Each row comes from the steps of one path. Every step used is in the known rows, and no mark comes twice. Write the path behind each row, first mark first.
Known rows
vugud -> vune -> piro: 11, 2, 35, 12, -1, 15, 6, 22, -4, 17, 17, -2, -6, -19, 10, -16, -3, 14, 27, -25, -1, 13, -20, -4, 10, 10
lobalos -> vune: 18, 7, 16, 0, 8, 9, 1, 15, 10, 4, 8, 17, 16, -15, 7, 4, 0, 2, -6, -25, 10, 0, 13, 8, 2, -5
dapev -> folo -> mabomoz -> nukis: 10, 7, -41, 9, 7, -6, 6, -10, -6, 16, -12, 38, 13, 4, 21, 27, -10, -7, -30, 15, -3, -4, -22, 1, -9, -25
vune -> piro -> folo -> mabomoz -> rasu -> lobalos -> vugud -> nukis: -13, -11, -9, -13, 6, -1, -6, 4, -1, -14, -18, -6, -10, -1, -21, 6, 21, -18, -2, 31, -9, 17, 0, -9, 14, 18
folo -> mabomoz -> rasu -> lobalos -> vugud -> vune -> piro -> nukis: -9, 18, -12, -9, 20, 21, -1, -3, -3, 6, 17, 8, -17, -3, -24, -10, 25, -20, -3, 24, 5, 3, -13, -15, 19, 22
nukis -> vugud: 4, -1, 16, 0, -15, -8, 9, 14, 4, 3, -4, -17, 11, -13, 16, -19, -10, 2, 1, -16, 10, -2, -17, 11, -13, 6
folo -> mabomoz -> rasu: 22, 13, -26, 25, 1, 10, 22, -26, -1, 1, -30, 10, 24, 13, 5, 24, -2, -19, -24, 26, -8, -11, -10, 4, 0, -18
mabomoz -> rasu: 32, 7, 0, 15, 1, 14, 27, -13, -5, -3, -18, 9, 25, 7, 5, 12, -5, -7, -9, 5, 3, -11, 3, 15, 0, -5
lobalos -> vune -> piro -> nukis -> vugud -> rasu: -14, -5, 32, -35, -9, -7, -5, 10, 3, -5, 18, -28, -16, -16, 4, -35, 14, -6, 28, -4, 10, 7, 6, -10, -8, -2
folo -> mabomoz -> rasu -> lobalos -> vune -> piro -> vugud: 1, 9, -12, 20, -6, 23, 2, -8, 14, -3, 23, -17, -4, 11, -29, -14, 18, -24, -2, 8, 2, 2, 0, -3, 9, -1
dapev -> folo -> mabomoz -> rasu -> lobalos -> vugud -> vune -> piro: 9, 1, 5, 3, 22, 23, -5, 3, 7, 11, 11, 5, -18, -10, -17, 7, 28, 5, 3, 27, -8, 21, -17, -12, 26, 18
rasu -> lobalos: 23, -6, -11, 6, 11, -1, 3, 19, -3, -5, -5, -1, 10, -4, 2, 14, 8, 9, 10, -18, 20, -14, 13, 15, -11, 4
lobalos -> vugud -> nukis -> piro -> folo -> mabomoz -> rasu: -8, 4, -14, 10, -5, -7, 7, -33, -4, -4, -35, 7, 9, 11, -3, 19, -7, -16, -26, 32, -21, 3, -8, -6, 10, -4
nukis -> piro -> folo -> mabomoz -> rasu -> lobalos: 8, 4, -29, 17, 9, -6, -3, -25, -2, -2, -33, 4, 6, 20, -11, 35, -4, 8, -16, 16, -11, -16, 7, 2, -2, -3
rasu -> mabomoz -> nukis -> vugud -> lobalos -> vune -> piro -> folo: -13, -3, 18, -21, 10, -3, -12, 14, -12, -4, -7, 15, -18, 13, 0, 8, -18, 22, 14, -18, -29, 12, 7, 3, -3, 7
dapev -> folo -> mabomoz -> rasu: 22, 9, -31, 24, 13, -1, 20, -34, -3, 13, -34, 19, 24, 4, 15, 37, 5, -20, -33, 31, -7, -5, -25, 5, 4, -18
rasu -> lobalos -> vune -> piro -> vugud: 2, 2, 9, 13, -9, 17, 2, 15, 8, -3, 38, -21, -4, -2, -19, -27, 16, -13, 14, -21, 14, 3, 4, 3, 3, 6
nukis -> piro -> folo -> mabomoz -> rasu -> lobalos -> vugud -> vune: -2, -7, 5, -10, 13, 10, -15, -10, 8, -2, -3, 18, -12, -2, -16, 8, 3, 14, -11, 25, -1, 8, 11, -9, 22, 26
dapev -> folo -> mabomoz -> nukis -> piro -> vugud -> rasu: -16, -18, -3, -3, -29, -21, 1, -20, 2, -2, 19, -20, 1, 0, 20, -22, -1, -15, 14, 6, 12, -3, 3, -8, -10, -26
nukis -> vugud -> lobalos -> vune -> piro -> folo -> mabomoz: -14, 4, -12, 5, 12, -10, -11, 1, -8, 5, -21, -2, -15, -1, 5, 22, 0, 7, -10, 6, -22, 8, -19, -12, -4, -14
piro -> nukis: 0, 14, -7, -2, 5, -8, 18, 6, -21, 6, 5, 14, 16, -14, 20, -8, 1, -23, -3, -23, 24, -16, -12, 7, -8, 0
nukis -> vugud -> vune -> piro -> folo -> mabomoz -> rasu: 3, 8, -6, 11, 3, 6, 7, -29, -6, 10, -36, 11, -3, 11, 0, 19, -12, -1, -21, 32, -27, 7, -24, -7, 7, 0
dapev -> folo -> mabomoz -> rasu -> lobalos -> vugud: 18, -4, -28, -4, 27, 13, 5, -1, 6, -13, -6, 8, 3, 0, -21, 26, 38, -9, -20, 39, 8, 3, 11, 5, 12, 8
rasu -> lobalos -> vune -> piro -> folo -> mabomoz: 1, 7, -21, 16, 19, -10, -8, 0, -14, 6, -25, 14, -8, 1, 4, 39, 4, 6, -8, -1, -23, 6, -12, -9, -6, -21

Which path is each row?
15, 1, -21, 9, 21, 10, -5, -15, -6, 2, -29, 13, -9, 13, -16, 33, 5, 9, -7, 25, -13, -3, 0, -3, 7, 6 | vugud -> vune -> piro -> folo -> mabomoz -> rasu -> lobalos
-11, 1, -10, -24, 14, 3, -23, 4, 13, -3, -2, 16, -12, 4, -8, 8, -6, 13, -24, 12, -1, 0, 15, -4, 1, 2 | piro -> folo -> mabomoz -> nukis -> vugud -> lobalos -> vune
-16, -2, -2, -21, 5, -5, -2, 13, -1, -6, 11, -23, -5, -9, 5, -23, 7, -3, 3, -3, 29, -14, -3, 4, -4, 22 | piro -> nukis -> vugud -> lobalos
19, -24, 1, -15, 6, -7, -1, 17, -4, -17, -2, -16, 0, -6, 5, 7, 18, 11, 33, -8, 22, -11, 33, 6, -16, -8 | vugud -> rasu -> lobalos
13, -7, -4, -13, 19, 27, -6, 2, 14, -5, 4, 17, -5, -6, -19, 4, 17, 1, -10, 34, 13, 8, 14, -5, 22, 25 | folo -> mabomoz -> rasu -> lobalos -> vugud -> vune
-18, 7, -14, 25, -38, -5, 5, -17, 8, 3, 27, -11, 12, 14, 2, -33, -23, -18, -10, -10, 9, -13, -10, 0, -6, -11 | folo -> mabomoz -> nukis -> piro -> vugud
-11, 0, 13, 27, -39, -9, 12, -6, 4, 2, 31, -28, 19, -3, 11, -39, -14, -14, 8, -34, 19, -12, -7, 8, -4, 0 | nukis -> piro -> vugud
-11, -1, 11, 1, -12, -26, 2, -7, -22, 2, -19, 28, 12, 17, 25, 14, -47, 21, 7, -36, -26, -5, 4, 11, -14, -7 | rasu -> mabomoz -> nukis -> piro -> folo
-10, -7, -25, -16, 8, -6, -10, 3, 9, 2, -1, -6, -9, 1, 8, 1, 0, 6, -16, 23, 12, -6, -11, 0, -4, 5 | dapev -> folo -> mabomoz -> nukis -> vugud -> lobalos
-12, 9, -15, -12, 2, 1, -20, 3, 9, 5, -9, 9, -20, 14, -17, 4, -12, 13, -20, 16, -19, 6, -9, -6, -9, 1 | rasu -> lobalos -> vune -> piro -> folo -> mabomoz -> nukis -> vugud
10, -9, 18, -7, 22, 10, 3, 6, -23, -1, -12, 20, -19, -1, -10, 20, 5, 24, 8, 3, -16, 15, 5, -2, 13, 19 | mabomoz -> rasu -> lobalos -> vugud -> vune -> piro -> folo
-16, 16, 15, -5, -10, -5, 7, 13, -5, 10, 13, -22, -5, -12, 3, -34, 1, -11, 6, -16, 7, 1, -32, 0, -7, 15 | vune -> piro -> nukis -> vugud
-3, 12, 10, 14, -25, -7, 0, -1, 6, 10, 16, 4, 15, 9, 8, -16, -34, 19, 0, -27, -2, -12, 0, 5, -6, -7 | mabomoz -> nukis -> piro
2, 5, -18, 27, 7, -17, 11, -2, -28, 10, -32, 11, 2, -2, 23, 33, -6, 0, -4, -8, -24, 3, -30, -6, -12, -28 | vune -> piro -> folo -> mabomoz
4, -1, -15, 0, 14, 6, -1, -6, 0, -18, -10, 1, -2, 12, -26, 20, 19, 5, -14, 26, -6, 0, 21, 0, 9, 7 | nukis -> piro -> folo -> mabomoz -> rasu -> lobalos -> vugud
-19, -6, 20, 1, -26, 0, -1, 12, 11, 1, 23, -23, 2, -17, 0, -42, 3, -34, 15, -18, 13, 15, -13, -3, 8, 14 | lobalos -> vune -> piro -> vugud -> nukis
17, -11, 11, -22, 15, 6, -15, 17, 14, -11, 10, 1, -2, -10, -8, 7, 18, 11, 15, -9, 17, -2, 43, 3, -2, -4 | vugud -> rasu -> lobalos -> vune
-2, 7, 28, -3, 6, 17, -11, 28, 15, 3, 26, -25, -16, -10, -14, -18, 13, 16, 17, -16, -2, 11, 0, -3, 10, 10 | nukis -> vugud -> lobalos -> vune -> piro
2, -7, -12, -31, 17, -2, -30, -2, 24, 0, 3, 10, -13, -3, -10, 14, 15, 6, -11, 23, 7, 5, 22, -7, -3, -7 | dapev -> folo -> mabomoz -> nukis -> vugud -> rasu -> lobalos -> vune
-5, 1, 5, -18, -20, 0, 1, 9, 9, -5, -2, 5, 9, 15, 9, -21, -31, -3, 6, -9, -6, -1, -3, 17, -16, 9 | rasu -> mabomoz -> nukis -> vugud
-11, -20, 18, -8, -39, -11, 6, -6, 1, -13, 29, -27, 2, 3, 11, -42, -8, -7, 29, -11, 17, -7, 24, -2, -12, -18 | mabomoz -> nukis -> piro -> vugud -> rasu
14, 14, 28, 13, 5, 16, 2, 25, 5, 9, 21, -4, 0, -13, -4, -6, 7, 8, 17, -30, -8, 11, -5, 0, 6, -6 | lobalos -> vune -> piro
-10, -22, 27, 0, -37, -16, 9, -4, 0, -13, 25, -41, 6, -7, 18, -40, 0, -9, 37, -19, 21, -7, 18, -1, -12, -17 | nukis -> piro -> vugud -> rasu
-11, -1, 14, -3, -5, 9, -13, 7, 22, -5, 37, -14, 2, -5, -10, -24, 4, 1, 2, -19, 24, -8, 24, 3, 10, 9 | nukis -> piro -> vugud -> lobalos -> vune
-4, -1, 19, 16, -8, -32, 7, -3, -27, 9, -20, 9, 13, -5, 31, 14, -30, 24, 3, -41, -12, -7, -7, 7, -11, -8 | nukis -> piro -> folo
-16, -15, 21, -21, -11, -22, -1, -2, -20, -15, -9, 16, 0, 14, 16, 3, -28, 20, 21, -19, -23, 4, 24, 4, -10, -9 | lobalos -> vugud -> rasu -> mabomoz -> nukis -> piro -> folo
